In the rows, zero is written as 128.
Known rows, with every way that one mark hangs from another
[pozud [metor fubener zekub] suda]: [121 115 114 110 135 127 144 128 126 131 142 112 134 122 106 114 109 134
 142 139 111 124  68 128 124 122 139 138 137]
[zekub [fogud muzusu pozud zomu] [metor fubener]]: [142 148 125 137 141 136  97 113 172 119 100 138 136 155 145 144 140 117
 123 123 133 102 202 135 130 134 105 114 112]
[zomu [fogud fubener muzusu] [metor zekub]]: [143 149 150 147 139 132 132 123 130 129 145 128 133 101 111 100 111 122
 101 153 211 168 112 135 111 124 141 136 139]
[zekub [fogud fubener muzusu] metor]: [147 166 131 155 135 137  82 103 116 106 129 133 135 144 131 142 169 108
 145 159 194 109 208 146 133 140 141 129 124]
[pozud [metor [fubener [fogud muzusu]] zekub] suda]: [112 136 125 112 140 132 117 120 152 130 132  99 131 130 107 110 139 128
 126  78 144 124  42 129 134 125 159 150 118]
[pozud [metor fubener]]: [128 117 126 118 128 130 134 120 142 147 140 136 128 101 118  99 126 130
 147 149 143 109  86 137 144 155 135 135 133]
[zekub [fogud pozud [zomu [metor fubener]]]]: [135 103 126 130 130 128 123 138 174 144 105 141 128 158 142 130 136 111
 103 127 112 125 168 120 130 141  99 117 131]
[pozud [metor [fubener fogud] zekub] suda]: [103 101 112 106 135 129 130 122 133 139 127 100 127 123 105 123 124 127
 128  87 114 125  43 130 142 122 144 137 129]
[fubener [fogud pozud] metor]: [116 118 131 127 110 128 125 134 123 129 138 136 116 106 142 120 113 125
 129 128 125 140 120 119 143 155 119 120 137]
[metor [fubener [fogud zomu]]]: [100 103 134 127 132 122 129 102 161 151 111 121 118 132 130 120 128 114
 119  86 143 124  74 134 149 141 110 127 121]
[fogud fubener [muzusu [metor zekub]] pozud zomu]: [149 140 158 160 132 122 153 131 107 121 141 155 133  93 131 143 117 144
 145 167 115 143 168 138 100  97 127 136 110]
[fubener [fogud muzusu zomu] [metor zekub]]: [112 115 138 143 143 133 119 115 147 119 129 133 122 108 124 116  94 121
 106 119 174 137  68 137 128 122 125 151 124]
[suda [pozud [metor zekub]]]: [137 125 117 110 103 132 131 146 131 134 167 132 126  77 120 117 111 141
 147 171 134 127  70 121 138 131 141 134 143]
[zekub [fogud [pozud suda] zomu] [metor fubener]]: [122 121 108 125 133 127 109 121 131 111  89 126 134 177 151 160 144 119
 133 112  91  96 208 130 135 115  94 101 126]
[fubener [fogud muzusu pozud zomu] metor]: [117 139 143 147 127 130 127 131 144 125 118 152 121 123 149 112 130 132
 126 109 151 128 133 132 144 137 111 135 121]
[pozud [metor [zekub fogud]] suda]: [129 126  95 114 116 133 103 126  97 113 130 108 128 136 123 137 136 124
 119 139 117 114 132 132 141 121 146 138 152]
[muzusu [fogud [fubener [metor zekub]] pozud]]: [126  85 132 149 115 124 138 159  91 129 159 148 125 148 116 152  90 125
 110 178 122 140 146 133 112 120 127 118 125]
[fogud [fubener metor] zomu]: [112  99 144 167 128 124 153 121  96 126 127 174 125 127 135 117 118 124
 147 168 160 123 144 148 131 135 105 138 128]
[zomu [metor fubener [zekub fogud]]]: [140  97 121 115 144 135 105 125 168 134 138 104 130 126 109 125 100  95
  85 147 134 145  79 118 109 138 132 133 136]
[vumu [pozud [metor zekub] suda]]: [136 152 113 105 118 126 145 129  82 140 130 131 131 108 126 111 134 141
 149 144 119 130 108 123 124 148 146 128 156]
[zekub metor]: [138 148 128 134 124 129 107 110 128 118 134 125 132  97 139 128 108 115
 149 175 183 116 119 138 140 141 110 116 157]
[zekub fogud [metor fubener]]: [133 125 116 120 140 138  93  96 153 120 116 117 129 134 126 144 120  98
 129 146 146 108 147 132 135 153 120 116 128]
[fubener [fogud muzusu [pozud suda] [zomu [metor zekub]]]]: [128 141 130 138 126 122 126 157 149 127 120 115 133 150 140 128 131 131
 106  90 154 145  96 118 120  96 113 133 139]
[metor zekub]: [143 133 126 121 127 125 132 119 123 136 159 106 129  93 123 126  86 118
 118 160 148 152  88 126 121 134 123 133 155]
[fubener [fogud [pozud suda]] [metor zekub]]: [110 114 120 118 117 125 137 141 102 113 140 112 122 128 133 136  97 128
 115 112  95 154  94 112 121 120 122 124 138]
[fogud [pozud metor]]: [142 140 121 125 106 128 132 142 120 145 144 144 129  95 141 113 139 143
 148 159 124 121 139 130 154 155 121 124 152]
[zekub [fogud muzusu pozud] [metor fubener]]: [153 166 124 124 141 139  93 110 171 115 120 121 137 141 134 137 140 114
 129 133 140 113 200 124 121 152 126 114 117]

Rows
[133 111 107 126 108 137 107 136 100 133 153 141 124 112 114 140 154 130
 133 160 118 124 140 131 139 132 157 135 122] => [suda [pozud [metor [zekub [fogud fubener]]]]]
[110 155 136 128 132 119 133 126 150 133 105 114 128 167 143 125 159 132
 131  50 127 120 137 122 135 122 115 125 112] => [metor [fubener [fogud muzusu [pozud suda] zomu]]]
[129 138 152 127 139 130 109 116 196 137 131 113 125 124 117  92 137 105
 121 104 207 131  46 120 127 152 145 141 126] => [zomu [metor [fubener [fogud muzusu]]]]
[134 136 150 137 144 134 104  99 164 104 109 135 117 129 129 125 139 117
 134 129 138  93 168 133 131 131 137 138 100] => [zekub [fogud [muzusu [metor fubener]] zomu]]
[137 145 148 126 132 128 117 136 192 146 132 119 128 127 131 101 139 117
 117  98 165 145  86 112 124 150 129 126 121] => [zomu [metor [fubener [fogud muzusu pozud]]]]
[116 145 116 133 121 126 126 144 122 133 118 127 131 138 139 130 152 150
 123  87 121 123 107 133 150 105 126 139 134] => [fubener [fogud muzusu [pozud [metor zekub] suda] zomu]]
[106  93 137 120 131 118 149 129 126 124 111 112 120 118 128 150 104 137
 127  91  54 138  96 119 117  90 116 117 106] => [muzusu [metor [fubener [fogud [pozud suda] zomu]] zekub]]
[139  86 144 116 124 123 131 142 135 128 149 115 119 118 108 158  78 126
 112 158  85 126 114 122 108 112 130 109 114] => [muzusu [fogud pozud] [metor fubener zekub]]
[139 130 141 142 116 126 147 144 111 141 133 144 128 111 135 113 132 131
 121 149 162 164 170 131 135 143 117 109 150] => [zomu [fogud fubener pozud] metor]
[128 146 123 102 124 126 152 117 110 144 115 139 129 126 127  97 159 136
 170 125 117 110 120 122 133 168 143 120 135] => [vumu [pozud [metor fubener] suda]]
[101 121 124 125 144 128 125 121 153 135 113 115 128 145 115 115 139 137
 125  74 140 113  49 139 137 109 138 150 116] => [pozud [metor [fubener [fogud muzusu zomu]] zekub] suda]
[116 139 129 122 140 120 139 128 149 135 118  99 131 158 131 135 126 132
 109  59 106 141 101 119 116 105 115 131 112] => [metor [fubener [fogud muzusu [pozud suda] zomu]] zekub]
[134 163 120 112 107 125 141 125  79 135 119 144 129 120 139 101 169 139
 175 141 138 109 141 126 144 163 140 122 158] => [vumu [pozud metor suda]]
[125 100 135 146 135 128 153 124  94 123 163 146 130 102 111 122  88 121
 130 180 147 153 106 134 106 131 131 143 129] => [fogud [fubener [metor zekub]]]
[111 116 134 158 116 118 172 144  76 116 121 171 130 162 154 130 139 140
 158 144 109 121 194 135 123 114  98 124 129] => [fogud [fubener metor] [pozud suda] zomu]
[100 105 114 106 134 126 149 117 121 158  93 130 126 130 118 122 142 135
 130  81  99 127  65 129 136 138 135 123 120] => [vumu [pozud [metor [fubener [fogud zomu]] zekub] suda]]
[128 119 128 106 133 127 153 145 143 131 131 101 131 124 119 114  89 131
  97 115 111 166 104 108 106 113 115 108 144] => [zomu [fogud [pozud suda]] [metor fubener zekub]]
[135 138 149 138 129 125 124 129 141 121 126 126 122  83 137 140 109 140
 121 119 118 142 109 126 126 105 125 134 114] => [fubener [fogud [muzusu [metor zekub]] pozud zomu]]
[122 119 103 136 124 127 139 124  59 140  96 157 130 156 126 142 176 134
 136 131 101 120 187 142 131 129 142 128 130] => [vumu [pozud [metor [zekub [fogud fubener zomu]]] suda]]
[140 161 105 122 112 131  96 131 102 101 114 116 131 158 155 160 150 119
 141 138 112 110 210 124 140 129 111 101 151] => [zekub [fogud [pozud suda]] metor]
[128  99 138 114 121 119 135 150 114 112 142 104 119 151 116 161  92 130
 124 138  73 120 128 116 108  92 135 108 118] => [muzusu [fogud [pozud suda]] [metor fubener zekub]]
[148 135 101 106 121 139 110 118 103 143 125 139 126  99 122 122 143 123
 121 156 117 129 149 126 138 170 155 127 145] => [vumu [pozud [metor [zekub fogud]]]]
[107  64 134 165 127 124 139 139  94 127 135 157 119 154 118 149  87 115
 106 171 157 119 121 153 126 108 115 133 124] => [muzusu [fogud [fubener [metor zekub]] zomu]]
[140 154 121 113 133 128 142 142 144 130 147 117 141 136 118 111 129 145
 135 123 101 130 116 119 112 124 140 138 124] => [fogud muzusu [pozud [metor fubener zekub] suda]]
[104 102 118 116 131 116 148 130 137 144 111 103 127 148 128 147 114 128
 109  67  76 147  90 119 124 105 103 118 120] => [metor [fubener [fogud [pozud suda] zomu]] zekub]
[148 129 156 132 145 126 151 125 162 124 136 135 131  95 123 130  93 141
 135 146  98 138 123 126  99 110 120 133 103] => [fogud [muzusu [metor fubener zekub]] pozud zomu]
[121 129 109 125 148 135 111 120 145 118 113 120 134 169 118 125 147 127
 117 105 123 100 133 136 129 110 142 151 118] => [pozud [metor fubener [zekub [fogud muzusu zomu]]] suda]
[145 142 166 138 136 126 144 121 160 121 124 148 127 106 137 117 121 140
 154 140 117 115 157 126 117 129 117 128 103] => [fogud [muzusu [metor fubener]] pozud zomu]
[131 170 127 155 121 122 125 135  94 113 113 141 133 195 153 149 194 130
 140 104 123 111 252 133 132 117 121 129 123] => [zekub [fogud fubener muzusu [pozud suda] zomu]]
[141 164 140 140 128 127 142 152 106 120 139 122 138 136 129 116 131 139
 110 126 160 171 164 122 105 104 134 124 140] => [zomu [fogud fubener muzusu [pozud suda]] [metor zekub]]
[138 122 102 107 105 141  99 138 126 127 150 126 122 100 122 133 139 127
 124 158 122 119 118 122 145 139 150 133 136] => [suda [pozud [metor [zekub fogud]]]]
[123 137 113 152 135 131 115 125  93 116 117 138 136 165 124 141 173 133
 130 128 143 103 176 152 134 103 145 154 124] => [pozud [metor [zekub [fogud fubener muzusu zomu]]] suda]
[136 116 107 111 122 136 112 130 145 144 126 136 125 130 129 124 150 128
 126 134  84 113 175 127 152 163 136 120 126] => [zekub [fogud [pozud [metor fubener]]]]
[125 115 150 114 121 124 129 116 145 131 127 118 114  89 128 131 120 127
 143 119  91 136 109 117 135 138 133 114 108] => [muzusu [metor [fubener [fogud pozud]]]]
[140 166 150 136 128 126 150 131  83  99 141 123 129 107 126 133 123 151
 141 136 118 161 190 128 108  97 145 122 116] => [zomu [fogud fubener [muzusu [metor zekub]] [pozud suda]]]
